What can hang from each mark
fibaden: regol zife
fidul: balom zife
regol: fibaden
zife: fibaden fidul koba loku meka vubod
vubod: zife
koba: balom zife
balom: fidul

Each row was made from one small tree. The marks that hang from a mark follow it in brackets, in alphabetical order. Every link used is in the known rows. Write each row's tree.
Known rows
zife[fibaden fidul koba loku meka vubod]: [ -1.2  19.5   5.4   3.0  25.0  -1.1   6.2 -46.3  -7.0  -2.0  -8.4  34.5
   5.0  -4.6   1.0  -2.0  -5.2  -2.2  -6.2  77.8 -26.7  11.6 -15.1  32.9
   0.2  49.1  14.5]
regol[fibaden]: [-13.3   2.3   9.2  -3.1   0.0   1.5  -1.4  -3.7  -2.4   1.8   2.9  -3.5
   9.9  -7.1  -2.2   0.2  -1.8  -6.5   1.1  17.1  -3.0  -2.7   2.1  -0.8
  -0.5  -1.9  -0.7]
fidul[zife[meka vubod]]: [ -0.1   3.2  -1.6   1.5   3.9  -1.3   9.1 -29.4   3.0  -2.9  -8.2  10.9
  -6.9  -6.0   0.7  -6.7  -4.8   7.5  -5.1   2.6  -0.7  -3.9 -16.2   8.8
   1.3  -1.4   0.6]
fibaden[zife[koba[balom] loku meka vubod]]: [  0.1  16.0   0.5   1.6  18.6   3.6   8.8 -27.9   0.2   0.5  -4.2  26.2
   5.5  -1.5   3.9  -1.2   5.9   2.7   3.0  46.5 -25.7   5.7 -21.0  18.4
   4.4  29.5   1.0]
zife[fibaden koba loku vubod]: [  1.1  10.5   5.3   4.2  17.3  -1.6   3.4 -17.8 -11.0  -0.4  -4.5  15.4
   6.3  -1.1  -6.4  -0.3 -10.9  -3.3  -7.2  60.6 -17.5   6.4 -15.3  18.7
   3.1  25.3   8.2]
fidul[balom zife[vubod]]: [ -8.5  -0.8  -2.8   0.9   1.6  -4.1   4.1 -13.7   7.6  -0.8  -6.0   9.7
  -8.4  -4.3  -2.0  -0.6  -4.7   8.7   1.2 -30.5   8.4  -7.3   3.3  12.7
  -1.0  -8.7  -1.8]
koba[balom[fidul] zife[fibaden]]: [-14.1   5.2  -8.4   1.4  12.0  10.6   6.3  43.2   4.4   4.0  -2.3  15.9
  -9.4  11.3 -11.1   5.3   4.7   4.3   0.3  -6.3  -2.0  -3.3  25.4  18.1
  -7.1  15.7   4.8]
regol[fibaden[zife[vubod]]]: [-10.3   4.8  14.2   1.8   2.1   2.4   6.0  -7.0  -7.2   2.5   5.4   1.1
  16.2  -6.1  -4.5  -3.8   0.9 -10.6   0.8  22.9  -9.5   0.7 -15.3  -0.5
   2.8  -5.4  -2.0]
balom[fidul[zife[fibaden koba]]]: [-10.2  -4.4  -5.4   3.5   7.3   2.5   9.2  -8.4   2.5   3.4  -6.2   4.0
 -12.6   2.3 -10.5   0.3  -2.2   7.6  -3.5   5.3  -5.1  -2.6  15.7   8.6
  -4.0   4.8  -1.9]
zife[fibaden loku meka vubod]: [ -2.0  15.0   7.9   5.8  18.8   0.4   6.5 -22.0  -9.4  -1.7  -1.6  13.8
   8.1   5.5  -0.9  -7.1  -9.0  -0.3  -1.9  65.6 -12.5   5.2 -12.5  19.8
   2.6  29.5  12.7]
vubod[zife[fidul koba loku]]: [  8.3   3.7  -4.5  -1.4  13.7  -2.1  -1.4 -26.5   8.2   2.7  -1.0  18.3
   6.3   1.7   0.6   7.3  12.3  -0.4   8.5  18.2 -23.2   7.6 -23.6  17.0
   1.6  24.3   5.2]
zife[fidul loku vubod]: [ -5.1   5.9   3.3  -0.2   9.8  -1.3  -2.6 -23.6  -5.1   0.8  -3.3  17.9
   4.0  -1.9  -0.7   4.1  -2.7 -10.6  -1.6  25.3 -15.2   7.4 -12.4  20.4
  -0.4  30.8   8.2]
fibaden[regol zife[fidul[balom]]]: [-17.3   4.4  12.3   3.5   9.4  -3.5   4.4 -13.5   2.9   2.2   9.4   7.2
  16.5  -8.6  -5.8   4.4  11.0  -9.0   5.9  -0.7   0.7   1.6  -3.8   2.6
  -3.9   7.0  -0.4]
koba[zife]: [  0.8   1.4  -5.8   0.1  -0.8   2.7   5.6  14.5   3.9   2.4  -2.2   9.4
  -3.7  -3.9  -2.3   1.2   1.5  -0.7   0.6  -9.5  -0.6  -3.4 -12.6   2.5
  -2.5  -2.3   1.8]
zife[fibaden[regol] fidul koba meka vubod]: [ -4.0  18.4  12.9   5.1  21.7  -4.4   7.8 -34.6  -9.4  -5.4  -3.8  30.7
  13.2  -6.1  -4.1  -2.8  -1.9  -4.0 -14.6  66.8 -10.8   9.9 -10.8  25.8
  -0.8  30.7  13.1]
koba[balom zife]: [ -6.5   6.5  -9.7  -4.0   5.8   6.9   1.1  30.4   9.0   1.3  -4.6  17.4
  -6.8  -0.4  -2.2   6.8   6.1   2.7   1.7 -19.2  -1.3  -4.4   3.2  11.9
  -4.2   8.5   1.4]
fibaden[regol zife[koba]]: [ -7.1   4.4  10.1   4.4   8.4  -2.3   7.0 -17.3  -1.6   1.8   7.0   3.2
  17.8 -11.0  -6.6   1.6   7.0  -7.2  -2.0  25.9  -5.6   1.4 -21.5  -4.7
   0.6   0.3  -4.3]
regol[fibaden[zife[koba]]]: [ -9.8   5.0  10.1  -0.6   4.2   1.7   5.6 -15.9  -1.9   3.9   2.9   2.9
  13.4 -12.3  -2.9  -1.3   2.9  -7.1   3.2  27.6 -14.1   0.5 -13.3  -1.9
   1.4  -1.5  -4.5]
zife[fidul[balom] koba meka]: [ -2.4  12.3  -3.9  -2.9  13.1  -2.8   3.2 -40.4   9.8  -1.9  -8.2  33.9
  -5.2  -6.3  10.5   3.0   7.6   9.7   3.7  20.0 -15.0   4.9  11.0  26.1
  -2.5  30.8   4.0]
fibaden[regol]: [-11.3   0.6   9.6   1.4   3.2  -3.5  -1.2  -0.8  -2.3  -0.6   6.2  -4.3
  12.9  -4.5  -5.4   3.0   0.7  -7.1  -4.1  11.7   6.7  -2.2  -1.9  -2.5
  -1.4   0.5   0.7]
zife[fidul]: [ -4.6   2.2   0.2  -1.4   3.1  -0.4  -2.0 -11.4   1.0   0.2  -1.6  10.4
  -0.6  -4.2   0.1   3.0   3.9  -4.5  -0.3  -3.9  -4.4   4.7   2.1   7.7
  -3.7  14.0   3.4]

Write each row's tree
[  0.1  14.8   8.5   5.5  15.9  -0.4   7.8 -21.1  -8.9  -4.4  -3.3  24.0
   5.4   3.2  -1.5  -7.5  -1.4  -2.0  -7.9  40.3  -8.0   9.5  -5.7  23.0
  -0.5  25.2  14.1] -> zife[fibaden fidul meka vubod]
[  1.5   8.8   0.0   3.8  12.7  -1.4  12.8 -34.1   0.1  -3.2 -10.6  17.5
  -5.0  -9.4  -3.8  -7.7  -8.7   9.3  -9.6  29.4  -5.0  -0.5 -18.1  14.3
   1.2   4.8   3.5] -> fidul[zife[fibaden koba meka vubod]]
[ -0.6   5.9  -0.4   3.9   9.5   5.2   8.5  -0.3  -3.0   1.8  -2.0  19.4
   0.5   5.8  -4.1   1.2   8.4   2.1  -3.0  13.7 -16.1   4.5  -3.0  12.9
   2.5  11.1  -3.8] -> fibaden[zife[koba[balom[fidul]] vubod]]
[ -6.1  14.0   7.3   4.9  13.9   0.3  11.2  -1.8  -4.7  -1.3  -0.8  25.7
   8.1  -5.0  -6.7  -2.9   0.1  -6.3  -8.6  30.5  -1.9   3.3 -18.2  19.7
  -4.0  17.7  13.7] -> koba[zife[fibaden[regol] fidul meka vubod]]
[ -8.6   6.9  -1.8   1.7   9.1   1.5   6.0  12.4   4.7   2.7  -1.5  19.8
  -3.3  -3.7  -5.8   2.5   1.7  -1.5   3.6 -10.0   1.3   0.4   3.5  15.3
  -7.3  10.9   8.7] -> koba[zife[fibaden fidul[balom]]]
[  2.8  11.4  -2.9  -2.6  11.5  -0.7   4.1 -42.3   4.6  -2.2  -8.9  29.3
  -3.3  -9.0   8.1   1.1   6.1   4.9  -1.9  34.1 -18.1   7.4  -3.9  18.7
  -1.7  30.0   4.5] -> zife[fidul koba meka]
[ -7.4   9.8  -1.4  -2.0   9.5  -2.0   2.1 -27.4   8.4  -1.5  -4.2  23.6
  -3.3  -1.1   9.3   0.4   7.4   6.9   7.9   4.3  -5.2   2.8  14.5  20.3
  -3.7  25.0   5.9] -> zife[fidul[balom] meka]
[-0.5  9.4  3.3  1.5 20.4 -1.0 -0.6  0.3  5.3 -0.8  3.6 19.4 15.2  3.0
 -8.6  6.9 14.2 -1.5  0.5 15.5 -8.3  6.4 -7.3 18.3 -1.4 18.3  8.3] -> vubod[zife[fibaden[regol] fidul koba[balom]]]
[  3.4   6.7   0.0   0.4  10.0  -1.6   0.1 -25.4  -5.3   0.3  -6.6  18.2
   2.1  -2.3   0.1   2.9  -6.7  -3.0  -5.6  45.0 -19.5   4.9 -18.8  17.7
   4.4  23.3   3.1] -> zife[koba loku vubod]
[-15.9  -4.1   3.3   7.2   6.7   1.2   9.0  -0.3  -4.4   2.1  -0.4   0.3
  -2.6   6.2 -14.8  -0.6  -4.0   0.7  -8.8   5.3   3.4  -4.0  12.8   8.4
  -3.2   0.6   1.4] -> balom[fidul[zife[fibaden[regol] vubod]]]
[  5.5  12.6   3.7   3.7  12.0   0.7  12.3 -37.7  -2.6  -0.7  -3.9  28.8
   4.8  -5.1   3.6  -4.4   8.1  -0.5  -1.8  32.5 -21.9  10.1 -25.3  14.9
   2.8  19.5   1.9] -> fibaden[zife[fidul koba meka vubod]]
[-20.7   0.7   4.8   2.7   9.5  -5.4   4.3  -9.0   7.9   0.5   0.7  -0.8
   1.9  -9.9  -9.7   1.0  -5.5   4.5   2.1 -16.2  17.0  -9.1  10.5   6.2
  -5.3  -7.5   0.6] -> fidul[balom zife[fibaden[regol]]]
[-15.6   9.0 -13.3  -2.9  15.0  10.7   5.6  13.1  10.4   4.9  -5.6  25.2
 -11.1   8.8   0.3   7.0   9.0   7.7   7.3  15.4 -15.5  -4.0  16.0  25.4
  -5.5  36.3   4.2] -> koba[balom[fidul] zife[loku meka]]
[  2.6   5.9   1.4   5.2   5.4   2.5   9.7  21.3  -6.2   0.5  -1.2  13.1
   0.4   2.2  -8.9  -3.7  -5.3  -3.2  -7.1   9.7   1.2   0.6 -16.4  10.3
  -0.9  -1.4   8.5] -> koba[zife[fibaden vubod]]
[ -2.3   8.1   1.1   4.6  10.6   2.7   7.6  10.0  -5.3   2.7  -2.1  13.4
   2.9   0.0  -8.6  -0.8  -7.5  -5.8  -2.5  25.9  -6.2   0.7 -20.4  13.5
  -1.1  13.0  10.0] -> koba[zife[fibaden loku vubod]]
[-10.6  15.8  15.3   6.6  21.4  -2.6   6.2 -22.1 -11.0  -2.5   3.0  10.7
  18.6   1.2  -5.7  -4.9  -7.8  -6.5  -6.1  75.4  -6.3   3.2 -13.9  17.5
   1.5  29.0  13.3] -> zife[fibaden[regol] loku meka vubod]
[-11.2   6.5   4.8   2.7   9.6   0.6   6.2  10.3  -0.8   1.9   2.0  12.4
   6.7  -9.4 -11.0   2.4   1.1 -10.0  -3.9   9.0   2.9   0.8 -10.3   8.4
  -7.3   9.7   9.4] -> koba[zife[fibaden[regol] fidul]]
[  3.6  11.7   0.9   4.9   9.1   3.1  13.6   7.2  -4.4  -1.1  -3.3  20.1
   0.3   2.2  -3.8  -7.2  -3.3   2.4  -5.8  25.7  -2.8   0.9 -18.0  14.7
  -0.1   7.4  10.6] -> koba[zife[fibaden meka vubod]]
[ -8.9  -7.0  -4.7   3.7   0.5   2.6   7.1  -5.9   0.0   2.7  -4.7   4.3
 -12.3   8.0  -7.6  -0.2  -2.0   4.3  -4.9 -11.7  -1.8  -3.7  10.9   9.3
  -1.8  -0.3  -2.7] -> balom[fidul[zife[vubod]]]
[ -6.7   8.7   2.2   4.1  15.0  -0.9   9.7 -34.4  -0.9  -0.8  -6.6   9.1
  -1.2  -6.6  -4.2  -7.3 -11.3   3.3  -3.3  33.6  -5.8  -2.4 -18.6  13.9
   0.1  14.0   6.2] -> fidul[zife[fibaden loku meka vubod]]
[ -6.2   4.5  -8.2  -2.7   8.3  -3.5   7.8 -39.6  15.8  -1.0 -10.3  18.9
 -12.0 -10.7   5.6  -0.1  -0.8  18.0   5.3  -5.2  -1.4  -6.8   4.4  15.2
  -1.7   4.7  -3.2] -> fidul[balom zife[koba meka]]
[  2.7  11.2   3.3   1.1   8.2  -0.5   4.6 -27.9  -3.5  -4.0  -5.2  26.5
   1.0   1.6   5.2  -4.2   2.8  -0.4  -5.7  24.8 -10.6   7.6  -8.4  21.4
   0.3  23.8   8.7] -> zife[fidul meka vubod]
[-12.0  -6.0  -4.6   2.8   4.1   2.7   5.6 -13.3   0.5   4.6  -5.2   4.4
 -10.9   6.8  -7.7   1.6  -3.7   2.6  -1.7   3.0  -8.8  -3.7   8.0  12.1
  -1.7  11.2  -1.4] -> balom[fidul[zife[loku vubod]]]
[-10.1  16.2   9.4   2.4  24.0  -2.4   5.7 -36.8  -3.2  -0.5  -0.3  12.9
  14.1  -9.1  -3.0   0.5  -4.7  -1.2  -2.5  83.4 -15.8   2.9 -10.3  14.8
  -0.5  35.7   9.1] -> zife[fibaden[regol] koba loku meka]
[-11.1   1.8   8.8   5.9   8.0  -3.3   7.7 -10.9  -4.2  -2.1  -1.0  -0.6
   6.1  -9.5 -13.8  -4.2 -10.0  -3.2 -10.9   6.0  10.1  -4.1 -14.2   3.4
  -1.2  -8.2   3.0] -> fidul[zife[fibaden[regol] vubod]]
[-14.4   9.5  -9.8  -6.0  13.7   6.9  -1.9  12.0  10.5   3.5  -6.4  25.8
  -5.5  -5.9  -1.7  11.3   6.9  -4.2   6.2  -5.0 -12.1  -0.1   0.2  22.1
  -7.3  33.3   6.3] -> koba[balom zife[fidul loku]]
[ -5.0  14.0  -5.8  -1.0  19.7   5.0   3.5 -23.7   0.0  -0.4 -10.3  33.3
  -4.9   9.4   4.5   4.0   1.8   8.1  -2.5  57.6 -28.2   3.6   7.4  34.7
   2.4  46.9   4.5] -> zife[koba[balom[fidul]] loku meka vubod]
[ -9.8  13.6 -10.4  -5.1  14.7   8.0   3.3   8.0  11.4   1.9  -6.1  24.2
  -5.2  -1.6   3.6   5.1   5.9   4.5   7.2  16.6 -11.7  -3.7  -2.2  20.3
  -3.4  30.3   5.4] -> koba[balom zife[loku meka]]
[  2.4   8.1  -2.8  -1.0  15.8  -2.6   0.2 -28.2  13.3   2.1   1.6  21.3
   6.3   8.7   6.8   3.6  14.9   6.0  17.5  11.3 -16.0   4.5 -10.5  23.3
   0.5  28.9   8.2] -> vubod[zife[fidul[balom] loku meka]]
[-14.6   4.8  -1.0  -3.0  11.3  -2.2  -5.4 -23.3   7.5   3.2  -2.0  15.4
  -0.7  -4.1   2.8   8.5   2.4  -3.7  11.7   4.2 -10.7   2.7  11.0  19.1
  -4.8  31.8   4.8] -> zife[fidul[balom] loku]
[  0.0   6.4  -1.4   0.2   9.7   3.7   5.6  -5.8   3.9   1.9  -1.5  13.0
   2.7  -4.7  -0.6   2.3   9.2   1.9   2.6   8.4 -13.3   2.9  -8.6   3.6
   1.1   7.7  -5.1] -> fibaden[zife[koba[balom]]]
[  5.9   4.5  -4.4   2.4  15.7   3.4   2.7  14.2   5.2   1.5   1.0  13.7
   3.9  16.8  -7.2   4.4  13.2   8.9   2.6   9.9 -11.7   4.0   4.7  16.4
   1.3  11.9   4.1] -> vubod[zife[fibaden koba[balom[fidul]]]]
